Every row comes from one small tree of marks. The marks that hang from a mark follow it in brackets, in alphabetical order. Every link used is in the known rows. Which tree was each row made from?
Known rows:
R{Q}: [  8 -17   0   4   0  -8 -31  -1   5 -18 -14   5   3   0 -12  19  -4  12
 -16  -1  18  10 -10  -1  -7  -4  11  -3   0   4   9  -1   0  -1  11  -7]
B{F S}: [ 10   5  -7   3  11   3 -31   7 -27 -25  -6   9  11   3  -5   6 -25   4
 -33  -3  12   1   1  13   4  -8   7  -3   2   5   3  -3   6   2  10  -6]
U{S{B{F}}}: [  9  -8   7  -8  12  -1 -47   9   9 -16 -19   8  19  -2  -6  -5 -21   3
 -41  -4  14   6   3   6   9  -6   6  -3  -3  -2  -2  -6  20   0  18  -6]
U{S{B}}: [  3 -14   8  -7   9  -2 -38   4  24 -16 -22   5  10  -3  -7   2 -17   4
 -31  -3  16  10   3   7   8  -5   7   0  -6  -2  -4  -4  17  -1  12  -6]
B{F{U} S{Q{R}}}: [ 14   3 -11  -1  14  10 -43  17  -5 -31 -14   8   0   6 -10 -12 -16  -6
 -32  -5  17   1  -8  24   0  -7   4  -4   2 -12  10  -1   7   6   4  -9]
V{N{F{B} S}}: [ -4  -5   8  -1  -2  -8 -37 -16 -26 -12  -8  20  -4 -15  -7  12  -9  14
   3  -5  13  -3  -2  -6   9   2  12 -16  -6  10   7  15  19   3  14  -1]
F{B Q{R S}}: [  6 -11  -8   0   5 -10 -42  -1 -27 -24 -21   4 -18  -7  -2   3  -9   2
 -20  -3  13   4  -8  -3  27   3  -4  -2  -1  -1   6   7  12   2  12  -5]
R{Q{S}}: [  9 -15   2   0   6 -10 -38   0   8 -20 -22   6   4  -1 -10  18  -1  16
 -23   1  15  12  -9 -11   0  -6   2  -3   5   1   9  -1  -7   0  12  -5]
B{F S{Q{R} U}}: [ 11  -5  -3  -3  10   5 -39   8 -13 -29 -10  11   0   3  -7   3 -12 -11
 -27  -7  21   5   1  13   6 -10   3  -7   4 -17   2  -1   7  10   6  -6]
R{Q{F{U{S{B}}}}}: [  3 -20   8  -6   9   0 -53   0  18 -18 -30   9  21   0 -10  -3  -3   4
 -24  -4  18  16  -3   0 -24   0   9  -7  -1  -7  12  -4   9  -1  11  -7]
U{S{B{F} Q{R}}}: [ 13 -12   5  -9  12  -1 -48  12  14 -20 -20   8  10   1  -9  -8  -9  -4
 -39  -7  19   9   0  13  17  -7   2  -5  -2 -12  -1  -3  22   4  16  -9]
F{B Q{R} U{S}}: [  3 -15  -8  -6   6   1 -48  10  -6 -22 -33   4 -10  -5   0 -19 -18  -2
 -25  -3  14   1 -10  10  11   1   4  -1  -7  -6   6   4  20   2   6  -7]
N{F{U} S}: [ -5 -14   2   1   5  -6 -38  -2  21 -15 -18   8 -16  -9  -9  -8 -14   7
 -12  -1  14  -4  -4   3  -3  -1  11 -13  -7   0   3  10   0   2   4   1]
N{F{U} S{B} V}: [ -5 -10   5   0   9  -2 -59  -6   3 -20 -14   4  -7  -8 -18 -16 -15   1
 -20  -2  20   1  -4  16  10  -2   5 -16  -9  -4   1   6  13  -1   9   2]
N{F{B}}: [ -1  -6   5   2   4  -9 -24  -6 -17 -16  -8  21  -1 -10 -10   3 -15  12
  -5  -2  17   6   2   6  18   3   9  -7  -7  10   3   7  14   3  13   0]
Q{R}: [  4  -9  -7   3   1  -9 -23   4  -3 -24  -9  -1 -17   1  -8  11  -7  -4
 -19  -3  11   3  -4   2  14  -4   6  -5  -5   1   1   2   5   2   2  -5]
B{F S{Q U}}: [ 10  -6   3  -4  10   9 -36   6  -7 -24 -11  11   6   1  -7   4 -18  -4
 -23  -6  24   6   1  15  -4 -10   6  -3   3 -14   5  -3   5   8   8  -5]
Q{F{U{S{B}}} R}: [ -1 -12   3  -7  10  -1 -45   5  10 -23 -26   4   3   1  -6 -12  -5 -12
 -26  -6  11   9   3   3  -6   0   4  -9  -7 -10   4  -1  14   2   2  -5]
Q{F R}: [  1 -11  -1   2   1 -11 -20  -4 -21 -22  -8   1 -11   1  -5  11   0  -8
 -12  -5  11   7   3  -5   4  -3   4 -11  -5   1   4   2   5   2   2  -4]
N{F}: [ -1 -10   2   3   3 -11 -20  -2  -4 -17  -6  11  -9  -6 -11   7 -14  11
 -12  -2  18   4   3   3  10  -3   9  -5  -8   9  -1   3   8   2   6   0]
U{S{Q}}: [  6 -19   9  -8   6   0 -18   7  26 -16 -19  -1   2  -2  -6   3 -10   8
 -22  -5  21  10  -3   8   5 -12   4   0  -2  -5  -1  -4   7   1   8  -6]
S{Q U}: [  5 -24  12  -5   1   3 -26  -1  28 -18 -14   1 -13  -5 -10   9  -4  -3
  -5  -5  27  10  -4   7  -7  -6   7  -1  -4 -18   5   0   1   6   6  -3]
V{N{S}}: [  3 -10   5  -1  -4  -4 -34 -11  -4 -15  -8   1 -12  -7  -5  20  -8   8
  -6  -4  12  -3  -8  -6  -5  -6  11 -11  -4   6   6  10   9   0   9  -5]
F{B Q{R} U}: [  6 -11 -11   1   2   0 -48   6 -13 -24 -23   2 -22  -5  -4 -12 -15  -5
 -15  -3  15   0 -14  15   7   7   7  -1  -8  -5  14   7  16   2   7  -6]
U{S{B Q{F R}}}: [  3 -20  10 -10  10  -3 -36   1  15 -19 -21   6   6   0  -8  -2   1  -8
 -23  -9  21  16   5   8   6  -6   1  -7  -4 -12   0  -2  20   4  10  -9]
S{B Q U}: [  5 -24  15  -6   5   5 -43  -3  40 -19 -16   6  -8  -6 -15   5  -3  -9
 -11  -6  31  15  -3  16  -7   0   8  -1  -6 -25   5   0  14   7  13  -4]
U{S{B{F{Q}}}}: [ 10 -16   2  -8  10  -2 -54   8  -1 -15 -21   3   9  -3  -3  -7 -24   3
 -43  -5  18   5   3   8   7  -5   5   0  -5  -2  -1  -5  25  -1  17  -8]
U{S{B Q}}: [  6 -20  12 -10  10   2 -35   4  36 -16 -22   5   8  -3 -10   1 -10   3
 -26  -6  24  14  -1  16   5  -7   5   0  -5 -10   0  -4  18   1  14  -8]

Write each row's tree:
[  1  -9   1  -1  -4  -7 -39 -11 -45 -16  -7  16 -10 -13  -7  11 -14  15
  -2  -6  19   0  -2   2   9   4  10  -5 -10  14  10  10  30   2  11  -4] -> V{N{F{B Q}}}
[ -4  -6   1   0   7  -1 -27  -9 -38 -27 -15  19   3  -2  -2   8  -6 -13
  -5  -6  13  11   7  -1   6   1   5 -12   0  -8   5   5  10   7   4  -3] -> Q{F{B{S{U}}} R}
[  1 -20  13  -5   2  -1 -27  -8 -10 -20 -15  12  -7  -6  -7   4   7 -15
   4  -9  24  13   0   1   2   1   3 -11  -2 -21   9   5   9   9   8  -2] -> S{Q{F{B} R} U}
[  5 -13   4  -3   7  -4 -46  -1   6 -21 -27   5   9  -1 -10   6   1   9
 -19  -1  15  12  -8 -12 -22  -1   1  -8   4  -6  17  -2  -9   1   7  -3] -> R{Q{F{U} S}}
[  5   0  -6   0  12  12 -35   8  -1 -30 -20  14  -2  -1 -10  -9 -13  -4
 -11  -4  18   7 -12  29   6   1   7  -4  -1 -11  14   6  10   6   6  -9] -> F{B{S{Q{R}}} U}
[  1 -10   9 -11   3   2 -37   3   6 -18 -18  11  -1  -8 -11  -2 -10  13
 -11  -6  21   2  -3   7  -5  -6   8  -5  -9   1   7   4  20   4   2  -4] -> V{N{F{U{S{Q}}}}}
[ 10 -18   0  -3   5  -3 -66   2  -7 -22 -17   5 -13  -4  -7  -5 -14 -16
 -32  -6  20   3   1   5   4   3   5  -4  -6 -17   2   0  22   6  13  -5] -> S{B{F{Q{R}}} U}
[  7 -16 -12   0   3 -14 -40   3 -12 -25 -19  -7 -31  -2  -3   7  -8   0
 -27  -3  14   1  -6  -6  18  -4  -4   0  -3  -2   2   3   5   1   4  -6] -> F{Q{R S}}
[  6 -15   4  -4   9   2 -47   1  19 -25 -17   4  -8   0 -15 -10   3 -15
 -14  -8  24  13  -5  20  -9   4   3  -8  -6 -19  13   2  15   5   7  -7] -> S{B Q{F{U} R}}
[  6 -18  13  -2   7   0 -34  -7  12 -18  -9   5   1  -3 -14   5   1  -5
  -9  -8  28  16   0  17  -9   1   5  -5  -5 -11  11  -1  14   3  15  -7] -> S{B Q{F}}
[  3 -13  12  -7  10  -2 -50  -2  27 -22 -24   7  -3  -8  -9   9  -9  -2
 -22  -2  17  12   1  -7   3   1   1  -2  -2 -16   0   1   5   5  11   1] -> Q{S{B U}}
[  0  -1   7  -1  -1  -6 -31 -10 -34 -17  -4  21   2 -11 -10  14 -11  15
   1  -5  15   2   0   0  12   3  11  -8  -8  14   9  10  24   3  12  -2] -> V{N{F{B}}}
[  1  -9   1   0   6 -10 -42  -9 -55 -22 -12   7  -7 -11  -9  -3 -16  13
 -17  -2  22   5  -1   4  34  -3  -5  -5  -5   7   2   4  17  -2  12   2] -> N{F{B Q{S}} V}
[  4 -12   4  -6  10  -8 -53   1  18 -28 -25   8 -11  -4  -9   7  -2 -11
 -25  -3  14  10   1  -9  16   1  -2  -5  -2 -18  -2   4   9   7   7  -1] -> Q{R S{B U}}
[  7  -1   0  -1  10   6 -38   5 -17 -24 -11  11   9   0  -3   6 -24  -3
 -29  -3  15   3   5   5  -3  -8   8  -4   2  -7   1  -3   5   6   6  -3] -> B{F S{U}}
[  0  -6   1   2   3  -8 -23  -7 -34 -21 -10  11  -2  -3  -4   6  -1  -6
  -4  -6  11   9   0  -3  12   3   5 -12  -3   1   9   6  10   3   9  -3] -> Q{F{B} R}
[  3 -15   4  -3   7   8 -24  -1  13 -26 -14   8  -4  -1  -9  13 -13  -4
 -10  -5  26  12   0  16  -6  -9   7   0   0 -16   3  -1   2   8   2  -5] -> B{S{Q U}}
[  3 -12   2  -5   6 -10 -37   4  10 -27 -22   3 -17  -3  -6  11  -2  -6
 -21  -2  11   6   0 -17  15  -5  -2  -6   0 -14  -3   4  -3   7   0   1] -> Q{R S{U}}
[ 14  -1  -3   0  11   7 -30   9 -16 -25  -5   9   9   3  -8   4 -18   3
 -28  -6  22   5  -2  21   1 -10   5  -3   4  -3   7  -4   6   4  12  -8] -> B{F S{Q}}
[  8 -11  -7   0   6   4 -46   3 -27 -24 -14   5  -3  -1   0   2 -28  -4
 -31  -4  20   1   3   9  -5  -6   6  -1   0  -8   2  -3  11   5   6  -6] -> B{F{Q} S{U}}
[  4 -19   0   1   2  -8 -28  -3  19 -19 -13  -2 -24  -2  -9   7   1  -5
 -11  -5  18   1 -10   6   9  -7   5 -12  -1 -10   2   8   0   4   8  -7] -> N{S{Q{R}}}
[  7 -20   9  -5   8  -6 -58  -4  27 -21 -28  13   8  -4 -14  16   1   5
 -22  -1  21  16  -5 -11  -7   1   3  -5   3 -15   6   0   3   4  15  -4] -> R{Q{S{B U}}}
[ 10 -14  -3  -7   9  -7 -57  10  -5 -20 -22   4   3  -1  -3  -8 -19  -3
 -46  -6  14   3   2   6  17  -5   2  -2  -5  -4  -4  -3  27   1  14  -8] -> U{S{B{F{Q{R}}}}}
[  6 -15   9  -3  -4  -1 -32  -9   6 -15  -8   0 -14  -7  -8  18  -1   7
  -1  -6  19  -1 -11   2  -6  -7   9 -11  -3  -3  10   9  10   2  11  -7] -> V{N{S{Q}}}
[ -2  -7 -13   5   6 -11 -34  -4 -45 -26 -11  20 -13  -6  -6   3 -19   3
 -15  -5  18   3   3  13  27   3   5  -5  -6   7   1   9  22   5   5  -6] -> N{F{B{S} Q{R}}}
[  1  -2   9  -6  11   3 -38  -2  -9 -20 -25   9   8  -8  -4  -8  -8   4
 -10  -2  11   8  -4  -5  -5   5  -1  -7   1  -5  16   3  -1   2  11   2] -> Q{F{B U} S}
[ -6 -15  12  -4  -4  -8 -40 -16  -6 -14 -11  14 -14 -14  -7  17  -7   7
   0  -5  16  -3   2 -13  -3  -3  11 -16  -7  -1   0  12  13   5   4   1] -> V{N{F S{U}}}
[  3  -5   1  -6  14  -4 -55   2   7 -28 -26   3  -5  -2 -10  -7   1 -11
 -25  -4  11   9  -1  -3  -1   5  -4  -9  -3 -13  10   3   6   4   6  -2] -> Q{F{U} R S{B}}
[  2 -16   9  -9   7  -4 -22   0  -6 -17 -20   9   8  -3  -3  -1   0  -2
 -13  -8  18  13   1   3  13  -6   1  -8  -1  -7   4   1  14   3  10  -6] -> U{S{Q{F{B} R}}}
[  3  -9  -6  -3  -1 -16 -44  -5 -34 -24 -12   8 -24  -8  -7  13  -6   9
 -15  -6  15  -3  -1 -10  16  -3   0  -6  -7   9   2   9  21   4   3  -3] -> V{N{F{Q{R S}}}}
[ -6  -1   5   1   8   1 -33  -9 -50 -26  -7  19  10  -8 -11   1 -20   4
  -9  -2  22   9   7  13  26  -5   4 -10  -4   2  -2   3  16   3   5   4] -> N{F{B{S{U}}} V}
[  4 -20  -9  -7   8   0 -61  12  18 -24 -33  -3 -16  -1  -5 -17 -17  -8
 -36  -4  16   3  -6  14   3   0   4   1 -10 -11   1   0  23   1   4 -10] -> F{Q{R} U{S{B}}}
[  4  -7 -11   2   8  11 -44   4 -20 -25 -23   8  -6  -5  -3  -9 -28   1
 -16  -2  19   2 -10  24  -4   4   8   2  -4  -2  15   4  14   2   7  -8] -> F{B{S} Q U}
